What can hang from each mark
Y: W X
X: F G
G: F X Z
L: B Y
F: T X
Z: F G J Q T
W: Y Z
Q: F J Z
T: G

Every row comes from one small tree of marks. The marks that hang from a mark follow it in brackets, in alphabetical order. Every link used is in the known rows. Which tree was each row made from?
Known rows
W(Y(X)): [  1   0   2  -1   5  -1  -2   4  10 -15  -3  -6  11  -1  -8  -2   4  -2
   1   3  -1   0  -1   1   7  -3   0  -4]
F(T(G(Z(Q))) X): [  3 -14  11   3   6 -23  -6   4 -14   6  -3 -16  -8  -1   7  12   3  -3
  20 -11  -9  -4 -12  -6  21  -2  -1  -1]
T(G): [ 0 -3  5 -3  3 -1 -2  2 -4  5  2  0  0 -6  6  5 -2 -5 -4  2 -6  3  5 -2
 -5  8 -4  7]
W(Y Z(F(X) J Q)): [-11  10  22  10  12 -14  -5  13  -1 -37 -12 -30   1   4  26   3  30   4
  14   9  -2  -8   3   6  24 -18  -1  -7]
T(G(F(X) Z(Q))): [ -4  -9  14   4   6 -28 -10   9  -9 -19  -8   0  -2  -1   5  18  -7  11
  11  -1  -8  -4  -2   3  23  -2  -1  -2]
Y(W): [  2   3  -4  -1   3   3  -2   4   6 -19  -3  12   5   3  -6  13  -4   3
   0   4  -3   2  -4   1   5  -6   1  -3]
Q(J): [ 3 -5  0  0  1  0 -6  3 -3  4 -6  2 -1 -3 -3  0  7 -6 -1  5  2  4 -8 -2
  5  2  4  6]
X(F): [ -2  -1 -10   0  -5  -2   2   8   0   2   2   6   2  -1   2  10   7  -1
   0   1   3   5  -3   6  -7  -2   1  -1]
X(G(F(T) Z(Q))): [ -3  -8  -7   5  -2 -24   1  13  -3 -17 -16   0  -4   3   3  19   1  24
  18  -5   2   7  -6  12  31  -8  -4 -15]
Y(W(Z(T)) X(F G)): [  1  -6 -12  -2  -4  -6  -3  26  13 -47 -10  18  15   3  -8  18  20   6
   5  11   6  18  -2  14  13 -17  -4 -14]
F(T X(G(Z))): [  9  -8  -7   7  -2 -22   6   1 -10  11  -9 -16  -6  -4  -2   7   1   5
  20  -6  -9   8 -14  -2  20  -3   0  -7]
Y(X): [  3  -5  -2  -3   1  -2  -3   6   6 -11   0   3   6   3 -11  -1  -5  -3
   4   0   2   0   2   0   9  -1   3  -1]
L(B Y(X(G(Z(F))))): [ -5  13 -11   9  -1 -12   1  15   5 -48 -17   2   0  -8  16   4   7  19
   4  -9  -4  -4  17   9  15   3  -3   0]
L(B Y(X)): [  2   5  -4   5   4   4   0  10   8 -29  -4  -1   1  -5   7  -9   6   1
  -2 -10  -7 -13   5  -5  -6   6  -2   8]
G(Z(T)): [ -7  -5   4   0  -4 -11  -8   3  -2 -18  -8   5  -5   3  -1   1   6   6
   6  -6   8  -2   1   1  19  -9   0  -9]
L(Y(X)): [  2   5  -4   0   5  -2  -2   6   8 -19  -3  -4   4  -1  -3  -2  -4  -6
   0  -7  -1  -8   4   1   2   1   0   6]
F(T(G)): [  5 -10   2  -1   1  -4   1   4  -7  16   2 -11  -3  -1   3   5   1 -10
   4  -3  -7   4  -7  -6   3   6  -4   3]
Y(X(G(F(T) Z))): [  3 -10 -13   4  -4 -26   2  15   4 -18 -16   2   5   4 -18  15 -11  15
  17  -2   1  13  -6   7  35  -4   0 -15]
F(T X(G(Z(Q)))): [  5 -11  -3   4   1 -23   2   4 -11   0 -11 -14  -8  -2   7  10   8  10
  25  -9  -6   2 -12   3  25  -8  -1  -9]
W(Y Z(F(T X) J)): [ -3   7  14  13   8 -15   2  12  -3 -15 -11 -43   0   7  14   1  26  -7
  17   8  -6  -1 -10  -3  26 -15   1 -10]
Q(Z(F J)): [-11   6   3   5   7  -7  -9  12  -4 -20  -8  -9  -5   2  12  -1   9   1
   2   8   9   4  11   2  22  -8   9  -2]
Z(J Q): [-10   0   5  -2   6  -4  -3  10  -4 -19  -7  -2  -5   6  17   2  12   6
  11  -1   4  -6   8   4  15  -9   0   3]
F(T): [  4  -6  -3   2  -1  -3   3   2  -2  12   0 -11  -3   4  -2   0   3  -5
   9  -5  -1   1 -12  -4   7  -2   0  -4]
Q(F(T X) J): [ 16 -23   1   5   3 -13  -6  11  -9  26 -10 -20  -3  -3  -8  -2  12 -19
  12   4   1   7 -37 -10  17   0  11   5]
Y(W(Z(G(F))) X): [ -5  11   4   5   8 -14 -13  15  17 -58 -13  16  15   6 -21  17  -7  10
   4  11  -1  -1   1  10  30 -13   4 -17]
L(B Y(W(Z) X(G(F)))): [  3  11  -7  12   7  -6   1  24  21 -66 -16  11  13  -5  -1  13   5  19
  -5   4 -12   5   3   7   7  -1  -9  -5]
Y(W X(F G(Z(J)))): [ -5   3 -21   0   1 -18   1  25   6 -42 -16  21  11   1  -8  31   2  15
  13   5   1  18   9  13  28 -12   2  -5]
T(G(X(F) Z(J))): [-14  -4   2   2   1 -26  -7  16  -9 -18  -5  12   0  -1   3  22  -5   5
   4   1   2   3   8   6  22   5   1   7]
Q(F J Z(T)): [  3 -21   6   1   5  -6 -22  16  -2  -1 -13   0  -2  -8  -5 -10  21 -11
  -6  10  19  13 -19  -4  19  -5  12   1]

Write each row's tree
[-22  -2  -1  -7  -1 -20 -13  22 -11 -52 -14  16  -7  10  20   4  23  11
  17   0  20 -22   5  17  33 -17   7  -5] => Z(G(X(F)) J Q T)
[ -1  -9   6   2   1 -12 -13  10  -9 -20  -7 -11  -7   3   9 -10  15  -6
   6   6   9  -4  -7  -2  20 -13  10  -8] => Q(Z(F(X) T))
[ -3   4  -7   2   0 -14   8  13 -12 -18 -15 -13  -4   2  23   3  11   7
  16  10  -3   2   7   7  19  -8   2   2] => Z(F(X(G)) J)
[  5   2  -4   2   5  -4  -1  14  15 -36  -8   9  16  -1 -15  15   2   7
   2  10  -5  17   3   7  14  -6  -4  -9] => Y(W(Z) X(G))
[  0   4  13   6   9  -3  -5   6  16 -20  -2 -14  15  -3 -12  -1  11  -3
  -2   6  -2   5   0   1   8  -5  -3 -10] => W(Y(X) Z)
[  9  -9 -28  -3  -5  -7   7  22   7 -17  -7  12  11   4 -13  25   6   3
  14   4  -1  18 -13  10  12  -9   0  -9] => Y(W X(F(T) G))
[  0  -7  -6  -3  -8 -12   3  12 -12 -23 -14  -6  -5   3  20  -3  18   6
  14   6   3  -2  -2   8  16 -12   0  -5] => Z(F(X(G)) T)
[ -1  -8  -5   4  -3 -17  -1   9  -7  13   1  -2  -2  -5  -1  22   3  -3
   7  -7  -3  11  -7   1   8   2  -2  -2] => X(F(T(G(Z))))
[ -5   2  -1   8  -5 -15  -2   5  -4  -6  -8  -9  -5   7   1  11   1   4
  14  -6   4   0  -4   3  28  -7   4 -13] => G(Z(F(T)))
[  1  17   6  14   9   7  -3   9  15 -42  -5   0   3  -6   9   6  13   5
 -10  -4 -12  -6   0  -4  -9   0  -7   1] => L(B Y(W(Z)))
[  0 -12 -10   1  -7 -13   1  12  -4   3   2   2   0   8  -8  11   0  -3
   9  -2   7  -1 -18   4  11   0   4  -5] => G(X(F(T)))
[  5  -1   0   7   4 -14   1  17  -1 -31 -13 -14   1   6  12  21  20   8
  21   6  -6   6 -13   9  27 -18  -3 -16] => Y(W(Z(F(T X(G)) Q)))
[ -2  -2   1   5   5  -4 -16   9  -4  -7  -9  -3  -4  -4   2   0  11  -6
  -5  12  10   9  -4   1  17  -2  11   0] => Q(J Z(F))
[ -1  12   8  10   9 -19  -9   9   6 -43 -12   3   7   2 -10  16  -3   8
   7  11  -9  -5 -10   5  22 -13   5 -14] => Y(W(Z(G(F(X)))))
[ -3  23   3  10  13   0 -11  12  17 -63 -10   7   8  -7   1   3  11   5
  -2  -4 -10 -15   7   1   7  -4   0  -4] => L(B Y(W(Z(G)) X))
[  2 -12   3   4   7  -8 -15  12 -11  10  -6 -14  -7  -5   5   4  12 -16
   0   8   3  13 -11  -6  19   4   7   3] => Q(J Z(F(T(G))))
[  2   3 -14   6   1  -7   5  19   9 -42 -15   7   5  -6   9  -1   2  17
  -1  -2  -7  -3   6   6   1   6  -6   3] => L(B Y(X(G(F))))
[  5   7 -27   3   0   2   6  24  12 -46 -10  19  10  -9   8  16  13  11
  -1  -2  -9   3   2   9  -9   0  -4   5] => L(B Y(W X(F G)))
[ -5  13   6   7   2  -2  -6  10  10 -37  -6   3   8   7  -1  18   6   5
  -1  10   0   6   2   8  15 -11   0 -11] => Y(W(Z(F)))
[-11 -20  12  -8   0 -19 -14  19  -6 -42 -10  17  -2  11   9   8  -1  11
   4   3   9 -13  -2  10  26  -2  -4  -3] => Z(Q T(G(F X)))
[  1   0   1   4  -2 -11  -2  17   0 -47 -16  -2   4   5  11  11  21   8
  10  13  -2   6  -4   9  22 -19  -2 -14] => Y(W(Z(F(X(G)) T)))
[  3  12  -1  13   5   0  -3  22  16 -55  -9  -9   6   6   3   8  14   0
   5  -5  -7  -7  -5  -1  16  -7  -2  -8] => L(B Y(W(Z(F(T))) X))
[  7 -15   4   3   9 -19 -14  11 -13   5 -16 -15  -7  -4   6  -1  21 -10
  21   1   5  -8 -30  -1  30  -9  14   1] => Z(G Q(F(T X) J))
[  8  -5 -17   4  -1  -9   4  23  13 -22  -6   4  14   2 -16  25  12   2
  11   7  -2  23 -12  10  13 -11  -3 -14] => Y(W(Z) X(F(T) G))
[ -1   3   9   9   4  -8  -3  12  12 -22  -6 -26  11   7  -5   3  17  -6
   9   5   1   4  -6   3  24 -11  -1 -18] => W(Y(X) Z(F(T)))
[ -2 -14   7  -3  -1 -10 -13  15 -14 -28 -16  -4 -10   9  21  -3  28  -3
  17   5  10 -12 -12   5  28 -17   7  -1] => Z(F(X) Q(J) T)
[ -3   9  11  12   3  -5   0   6   6 -11  -6 -29   4   3   6   4  22  -3
   5   5  -1   4  -8   3  15 -10  -3 -17] => W(Y Z(F(T)))
